What can hang from each mark:
j278: j182
j82: j41 j182 j616
j182: j41 j569
j569: j82 j182
j41: j82 j569
j616: j82 j182

Each row was made from one small tree. The marks that hang from a mark follow it in brackets, in the order of their numbers. Every link used is in the known rows. Write each row's tree.
Known rows:
j41{j82{j182 j616} j569}: [ 0.503  2.011  0.047  0.309 -3.065 -0.969 -0.581  0.861 -0.538  2.038
  0.967 -0.917 -2.749  0.000  1.096  0.698 -0.187  4.034 -1.243  0.297
 -2.516  1.499  0.217  1.333  4.082  0.147]
j182{j41}: [-0.968  1.832 -0.303 -0.273 -2.068 -0.986 -2.505  0.299 -0.301  0.720
 -0.167 -1.816 -1.237 -0.095  0.044  0.735  0.411  2.382 -0.285  1.284
 -0.290  2.817 -1.477 -0.909  2.323 -0.541]
j569{j182{j41{j82{j616}}}}: [-0.557  3.856 -0.281  0.466 -3.589 -0.988 -3.295  1.730 -0.106  0.215
 -0.453 -1.272 -1.397 -2.885  1.940  1.831  1.456  2.701  0.459  1.910
 -1.753  3.232 -0.585  0.318  1.698  0.411]
j278{j182{j41{j82}}}: [-1.696  1.091  0.436 -0.591 -3.275 -1.258 -2.500  0.840  0.283  0.893
  0.690 -2.487 -0.069 -0.884  2.035  0.063 -1.825  4.008  1.117  1.364
  0.071  3.224 -1.067 -1.514  3.242  1.968]
j569{j82 j182}: [-2.170  5.448 -0.859 -1.012 -2.366 -0.597 -0.843 -0.896 -0.389  0.889
 -0.988 -0.979 -0.287 -0.390  0.824  1.836  0.448  3.081 -0.633  0.446
 -1.293  0.760 -1.463  1.402  2.138 -1.482]
j569{j82 j182{j41}}: [-1.932  5.262 -0.841 -0.527 -2.557 -0.559 -3.612 -0.308 -0.533  0.543
 -1.023 -1.710 -1.065 -1.246  0.720  2.973  0.216  2.568 -0.392  0.635
 -1.237  2.424 -0.878  0.444  2.122 -1.363]
j182{j41 j569{j82{j616}}}: [-1.523  4.779  0.254  0.079 -2.395 -1.182 -3.076 -0.679 -1.215 -1.160
 -0.908 -1.065 -4.716 -1.757  0.344 -0.065 -1.548  2.476 -0.844  0.280
 -1.894  3.088 -0.422  0.486  3.983 -1.974]
j569{j82{j41 j182}}: [-1.025  4.080 -0.922 -2.035 -1.775 -0.872  0.407 -0.948 -1.012  1.201
 -0.703 -1.969 -1.762  2.084  0.367 -1.232 -0.973  3.114 -0.175  0.286
 -2.718  0.870 -1.275  1.842  3.552 -2.259]
j41{j82 j569}: [ 0.164  2.235  0.780  0.011 -3.167 -0.939  0.142 -0.078  0.151  1.900
  1.571 -1.395 -1.001  0.039  0.667 -0.617  0.170  4.081 -1.147  0.975
 -1.045  1.645 -1.126 -0.416  3.979  1.462]
j278{j182{j41 j569}}: [-2.870  1.190  0.462 -0.860 -2.519 -1.604 -3.512 -1.639 -0.218 -0.592
  0.006 -1.658 -2.146  0.121  1.108 -0.244 -2.012  3.030 -0.541  0.035
  0.202  2.791 -0.774 -1.691  2.201 -0.465]
j616{j182{j41{j569}}}: [-2.147  2.087  0.179 -0.238 -2.767 -0.448 -4.628 -0.608 -0.202  1.398
  0.635 -1.523 -2.526 -0.658  0.248  2.029 -1.031  3.982 -2.375  0.880
 -1.325  2.492 -1.644 -0.873  1.645 -1.384]
j182{j569}: [-1.432  2.333  0.469 -0.246 -2.047 -1.162 -1.091 -2.658 -0.484 -0.395
  0.030 -0.722 -1.564  1.115  0.077 -1.268  0.403  2.744 -0.601  0.056
 -0.535  1.746 -1.345 -0.697  2.625 -0.563]
j616{j182}: [-2.067  2.333 -0.432 -0.869 -2.590 -0.706 -2.144 -1.097 -0.273  0.814
 -0.509 -0.863 -0.166 -0.203  0.572  0.912 -0.670  3.592 -0.415  1.368
 -0.847  1.146 -2.625  0.243  1.122 -1.251]
j182{j41{j82{j616}} j569}: [-0.350  3.013  0.589  0.778 -3.330 -1.539 -2.923 -0.289 -0.528 -1.333
  0.269 -1.330 -3.227 -1.751  1.167 -0.642 -0.284  2.574  0.248  1.024
 -1.649  3.762 -0.075 -0.730  3.422  0.829]
j616{j82 j182{j41}}: [-2.725  2.621 -0.556 -0.668 -2.713 -0.266 -4.454 -1.138 -0.883  0.495
 -0.446 -1.296 -1.754 -1.387  0.353  2.037 -0.269  3.585 -0.887  1.478
 -1.265  1.976 -2.038 -0.591  2.486 -3.331]
j278{j182{j41}}: [-2.849  0.450 -0.179 -1.222 -2.231 -1.167 -2.654  0.777  0.127  0.968
  0.091 -1.875 -0.517 -0.471  1.010  0.385 -1.948  3.498  0.046  1.073
  0.501  2.675 -1.625 -0.873  2.314 -0.231]
j182{j569{j82{j41 j616}}}: [-1.594  5.363  0.124 -1.194 -2.585 -1.233  0.747 -1.457 -1.420 -0.672
 -1.194 -1.099 -4.349 -0.417  0.186 -4.796 -1.079  3.120 -0.999  0.825
 -3.093  1.272 -1.244  2.448  3.774 -2.266]
j569{j82{j41 j616}}: [-0.807  4.817 -0.663 -1.448 -2.124 -1.308  1.377  0.339 -1.324  1.026
 -1.032 -1.286 -2.968 -1.098  0.233 -4.139 -0.690  3.412 -0.492  1.850
 -3.178  0.978 -2.218  3.206  3.500 -2.333]

Which tree is each row?
[-0.372  2.634  0.933 -0.230 -2.894 -1.336 -1.637 -2.422 -0.334 -0.503
  0.511 -1.105 -0.899  2.111  1.306  0.397  0.045  3.011  0.116 -0.416
 -1.449  1.919  0.237 -0.973  3.467  1.120]
j41{j82{j182{j569}}}
[-0.867  3.455  0.411  0.256 -3.468 -0.675 -1.053 -0.738  0.402  2.038
  1.101 -1.211 -0.469 -0.283  1.351  1.344  1.516  3.795 -1.536  0.823
 -1.158  0.939 -0.616  0.134  2.474  1.187]
j41{j82 j569{j182}}
[-0.671  1.037 -0.394 -0.150 -1.970 -0.692 -3.525 -0.332 -0.533  2.078
  0.769 -1.899 -2.493  1.392 -0.164  3.059  0.092  3.070 -2.289 -0.189
 -1.325  2.088 -0.185 -0.504  2.875 -1.295]
j82{j182{j41{j569}}}
[-2.323  2.749  0.093 -0.032 -2.748 -0.985 -5.396 -1.084 -1.065 -1.399
 -1.174 -0.709 -3.847 -1.814  0.625  0.972 -1.251  3.322 -1.136  1.059
 -1.632  3.105 -1.214 -0.134  1.080 -1.890]
j82{j616{j182{j41 j569}}}
[-1.058  3.914 -1.098 -0.548 -1.867 -1.084 -3.019  0.942 -1.525  0.516
 -1.185 -1.360 -3.555 -0.701  0.520  2.181 -1.649  2.264 -0.378  0.067
 -2.695  2.802  0.043  1.938  3.400 -2.551]
j569{j82{j182{j41} j616}}
[-2.037  5.272 -1.039 -0.263 -2.553 -0.765 -2.964  1.237 -0.951  0.295
 -1.441 -1.100 -2.886 -2.793  1.237  1.946 -0.071  2.613 -0.636  1.207
 -2.025  2.768 -0.862  1.902  2.064 -1.937]
j569{j82{j616} j182{j41}}
[-2.570  2.980  0.570 -0.342 -2.687 -0.877 -5.253 -2.611 -0.809 -1.275
 -0.658 -1.297 -2.310 -0.236  0.384  1.730 -1.103  2.987 -1.036  0.756
 -0.933  3.008 -1.340 -1.343  1.214 -1.172]
j616{j182{j41 j569}}
[-2.386  4.298 -0.852 -0.372 -2.720 -0.882 -3.759  0.739 -1.084  0.238
 -1.612 -0.858 -3.173 -2.919  0.606  1.893 -2.518  3.802 -0.614  1.118
 -2.417  3.086 -1.558  1.956  2.284 -2.570]
j569{j82{j616{j182{j41}}}}
[-1.113  2.422 -0.425 -1.238 -2.051 -0.529  0.228 -1.711 -1.411  2.334
  0.740 -1.302 -3.192  1.799 -0.121 -1.934  0.986  3.573 -2.904  0.048
 -3.083 -0.856 -1.011  0.977  4.407 -4.017]
j616{j82{j41{j569} j182}}
[-2.015  1.956  0.891  0.039 -3.517 -1.978 -3.096  0.243 -0.142 -0.994
  0.247 -1.469 -2.969 -1.865  2.048 -1.153 -2.033  3.710  0.550  0.681
 -0.795  3.580 -0.216 -0.631  3.353  0.878]
j278{j182{j41{j82{j616}} j569}}
[-1.330  3.763 -0.832 -0.789 -1.697 -0.829 -3.198 -0.409 -0.826  0.905
 -0.743 -1.974 -1.992  0.743  0.386  2.743 -1.474  2.515 -0.290 -0.493
 -1.803  2.674 -0.025  0.588  3.509 -1.645]
j569{j82{j182{j41}}}
[-1.331  1.998 -0.837 -0.464 -1.780 -0.527 -3.252 -0.613 -1.244  0.724
 -0.283 -1.299 -1.713  0.600  0.335  2.566  0.887  2.278 -0.629  0.112
 -1.514  1.831 -0.330 -0.203  3.638 -2.999]
j616{j82{j182{j41}}}
[ 0.209  1.957 -0.624  0.205 -2.513 -1.223 -0.667  1.159 -0.377  0.831
 -0.267 -0.740 -1.336 -0.133  1.512  0.335  0.188  3.090  0.592  0.695
 -2.204  2.049 -0.240  1.510  3.398  0.301]
j41{j82{j182 j616}}
[-2.839  3.984  0.269 -1.897 -2.523 -1.673  0.613 -0.954 -1.077 -0.382
 -0.719 -1.169 -4.016 -0.817  1.123 -5.193 -3.064  4.300 -0.844  0.288
 -2.546  0.886 -1.527  2.600  3.726 -2.203]
j278{j182{j569{j82{j41 j616}}}}
[-2.604  2.602  0.038 -1.293 -2.855 -0.251 -0.830 -1.879 -1.122  2.088
  0.617 -1.236 -3.034 -0.203 -0.150 -2.447  0.228  5.118 -2.929  1.578
 -2.953 -0.459 -2.570  1.504  3.008 -4.409]
j616{j82{j41{j569}} j182}
[-2.444  0.488  0.072 -0.684 -2.586 -1.091 -2.818  0.314  0.330  1.675
  1.401 -1.699 -2.188 -0.357  0.693  0.427 -1.933  4.368 -2.091  0.193
  0.084  2.120 -1.234 -0.769  2.950 -0.171]
j278{j182{j41{j569}}}
[-2.653  2.368  0.097 -0.055 -3.113 -0.136 -4.340 -1.231 -0.912  1.442
  0.403 -1.277 -2.835 -1.563 -0.122  1.971 -0.481  4.169 -2.969  0.728
 -1.748  1.311 -1.427 -0.232  3.201 -3.383]
j616{j82 j182{j41{j569}}}
[-0.841  2.311 -0.195 -0.055 -1.966 -1.433 -4.116 -0.942 -1.244 -1.028
 -0.736 -0.951 -4.046  0.399  0.615  1.275 -0.039  1.832 -1.090 -0.148
 -1.802  2.942  0.504 -0.169  2.346 -1.995]
j82{j182{j41 j569} j616}
[-0.761  3.873 -1.445 -0.910 -1.734 -0.947 -0.587  0.738 -1.308  0.768
 -1.238 -0.614 -2.196 -0.163  0.644  1.040 -1.532  3.048 -0.517 -0.169
 -2.784  1.487 -0.351  2.898  3.821 -2.298]
j569{j82{j182 j616}}
[ 0.234  1.930  0.136 -0.028 -3.007 -0.718 -0.551 -0.375  0.040  2.114
  1.393 -1.389 -1.332  1.699  0.895  1.367 -0.020  3.793 -1.205 -0.063
 -1.774  1.515  0.125 -0.162  3.818  0.877]
j41{j82{j182} j569}
[-0.514  2.184 -0.462 -0.707 -2.395 -1.186  1.245  0.636 -0.615  1.853
  0.464 -1.345 -3.924 -0.710 -0.387 -3.856  0.522  3.432 -2.580  1.763
 -2.849  0.311 -2.045  2.156  2.886 -1.856]
j82{j41{j569} j616}
[-1.340  1.992  0.153 -0.462 -1.785 -1.119 -4.309 -2.132 -0.923 -1.009
 -0.278 -1.527 -2.761  1.972  0.338  2.113 -0.288  1.541 -0.818 -1.015
 -0.973  2.952  0.389 -1.422  2.445 -1.232]
j82{j182{j41 j569}}
[-0.962  2.377 -0.283 -1.006 -2.006 -1.458 -0.782 -1.248 -1.239 -0.721
 -0.760 -0.938 -4.026  1.425  0.355 -2.756  0.494  2.211 -0.979  0.328
 -3.008  1.116 -0.815  1.522  2.268 -2.397]
j82{j41 j182{j569} j616}
[-1.194  2.887 -0.077  0.097 -3.509 -0.749 -1.619  0.736 -0.242  0.259
 -0.519 -0.717 -1.073 -2.208  1.726 -0.108 -0.849  4.398  0.523  2.017
 -2.055  2.481 -1.990  1.518  2.124  0.280]
j41{j82{j616{j182}}}
[-0.191  1.953 -0.773 -1.051 -1.957 -1.018  0.349  0.238 -1.086  2.135
  0.260 -1.132 -4.087  1.002 -0.027 -2.170  0.311  3.398 -2.619  0.389
 -3.164  0.204 -1.025  2.458  2.895 -2.666]
j82{j41{j569} j182 j616}
[-1.414  5.164  0.348 -1.605 -2.522 -1.253  0.341 -2.716 -1.077 -0.421
 -0.654 -1.817 -3.001  1.106  0.044 -3.452 -1.075  3.221 -1.007  0.261
 -2.501  0.871 -1.503  1.108  3.562 -1.708]
j182{j569{j82{j41}}}
[-0.610  1.587 -0.413 -1.521 -2.058 -0.857  0.126 -1.074 -0.719  2.526
  0.577 -1.759 -2.759  2.673 -0.014 -1.686  0.180  3.162 -2.461  0.423
 -2.553 -0.046 -1.256  0.828  2.851 -1.750]
j82{j41{j569} j182}
[-1.902  2.002 -0.184  0.066 -2.987 -0.798 -4.597  0.813 -0.654  1.305
 -0.138 -1.256 -3.953 -2.429  0.177  1.742 -1.353  4.042 -2.593  1.282
 -1.854  2.792 -1.416  0.734  1.679 -1.885]
j82{j616{j182{j41{j569}}}}
[-1.523  5.677 -0.616 -0.005 -2.941 -0.631 -0.937  0.159 -0.858  1.673
 -0.172 -0.371 -3.393 -2.165  0.577  1.178 -0.151  3.894 -2.816  0.381
 -2.626  0.516 -0.698  2.800  3.018 -2.253]
j41{j569{j82{j616} j182}}
[-1.858  5.909 -0.873 -1.874 -2.546 -0.728  0.126 -0.989 -0.954  1.032
 -1.051 -1.727 -0.808  0.161  1.016 -1.234  0.582  3.084 -0.796  1.422
 -2.485  0.335 -2.195  1.935  2.106 -2.095]
j569{j82{j41} j182}
[ 0.390  2.208  0.344  0.567 -3.405 -1.248  0.463  0.752  0.037  1.595
  1.188 -0.801 -2.482 -1.699  0.877 -1.461 -0.002  4.280 -1.482  1.479
 -1.918  1.547 -0.797  0.828  3.993  0.973]
j41{j82{j616} j569}
[ 0.223  2.637 -0.111  0.612 -3.043 -1.406 -2.038  1.889 -0.291  0.301
 -0.053 -1.601 -2.000 -2.215  1.117 -0.024  0.045  2.969  0.807  1.863
 -1.415  3.736 -0.999  0.176  3.091  0.924]
j182{j41{j82{j616}}}
[-3.342  3.760  0.612 -2.231 -2.694 -1.442  0.447 -2.039 -0.826 -0.244
 -0.572 -1.640 -2.859  0.941  0.952 -4.155 -2.933  4.394 -0.756  0.096
 -1.569  0.664 -1.659  0.698  3.553 -1.617]
j278{j182{j569{j82{j41}}}}
[-1.063  3.517 -0.357 -0.730 -2.014 -0.681 -0.690 -1.414 -1.141  2.269
  0.509 -1.108 -2.341  1.511  0.040  1.730 -1.623  3.769 -2.357 -1.144
 -2.085  0.695 -0.315  1.312  4.699 -1.776]
j41{j569{j82{j182}}}
[-2.261  4.622 -0.309 -0.836 -2.801 -0.674 -1.686  0.131 -1.227  0.655
 -1.709 -0.411 -2.630 -2.363  0.556  0.043 -2.173  4.131 -0.631  1.063
 -2.593  1.632 -2.031  2.868  2.436 -2.379]
j569{j82{j616{j182}}}
[-2.832  5.428  0.473 -1.752 -2.921 -0.796 -1.621 -3.643 -1.076 -0.528
 -0.837 -1.511 -2.888  0.522  0.488 -2.675 -2.060  3.857 -0.947  1.160
 -3.091  1.104 -2.285  1.234  2.582 -2.671]
j616{j182{j569{j82{j41}}}}
[-0.491  2.838  1.263  0.643 -3.485 -1.246 -3.029 -1.558 -0.107 -0.841
  0.697 -2.104 -1.764  0.006  0.854  0.107  0.060  2.357  0.354  0.466
 -0.927  3.735 -0.284 -2.169  3.191  1.560]
j182{j41{j82} j569}
[-1.026  4.188 -0.275 -0.279 -2.405 -1.266  0.251  0.204 -1.065  1.614
  0.058 -0.532 -3.551 -1.654  0.031 -1.104 -1.461  3.894 -2.471  0.541
 -2.678  0.915 -1.285  2.611  4.411 -1.962]
j41{j569{j82{j616}}}
[-1.403  2.327 -0.949 -1.612 -1.935 -0.723  0.150 -1.252 -1.382  1.399
 -0.090 -1.578 -1.618  1.880  0.078 -1.974  1.393  2.893 -0.725  0.753
 -2.832 -0.206 -1.349  1.520  3.686 -3.337]
j616{j82{j41 j182}}
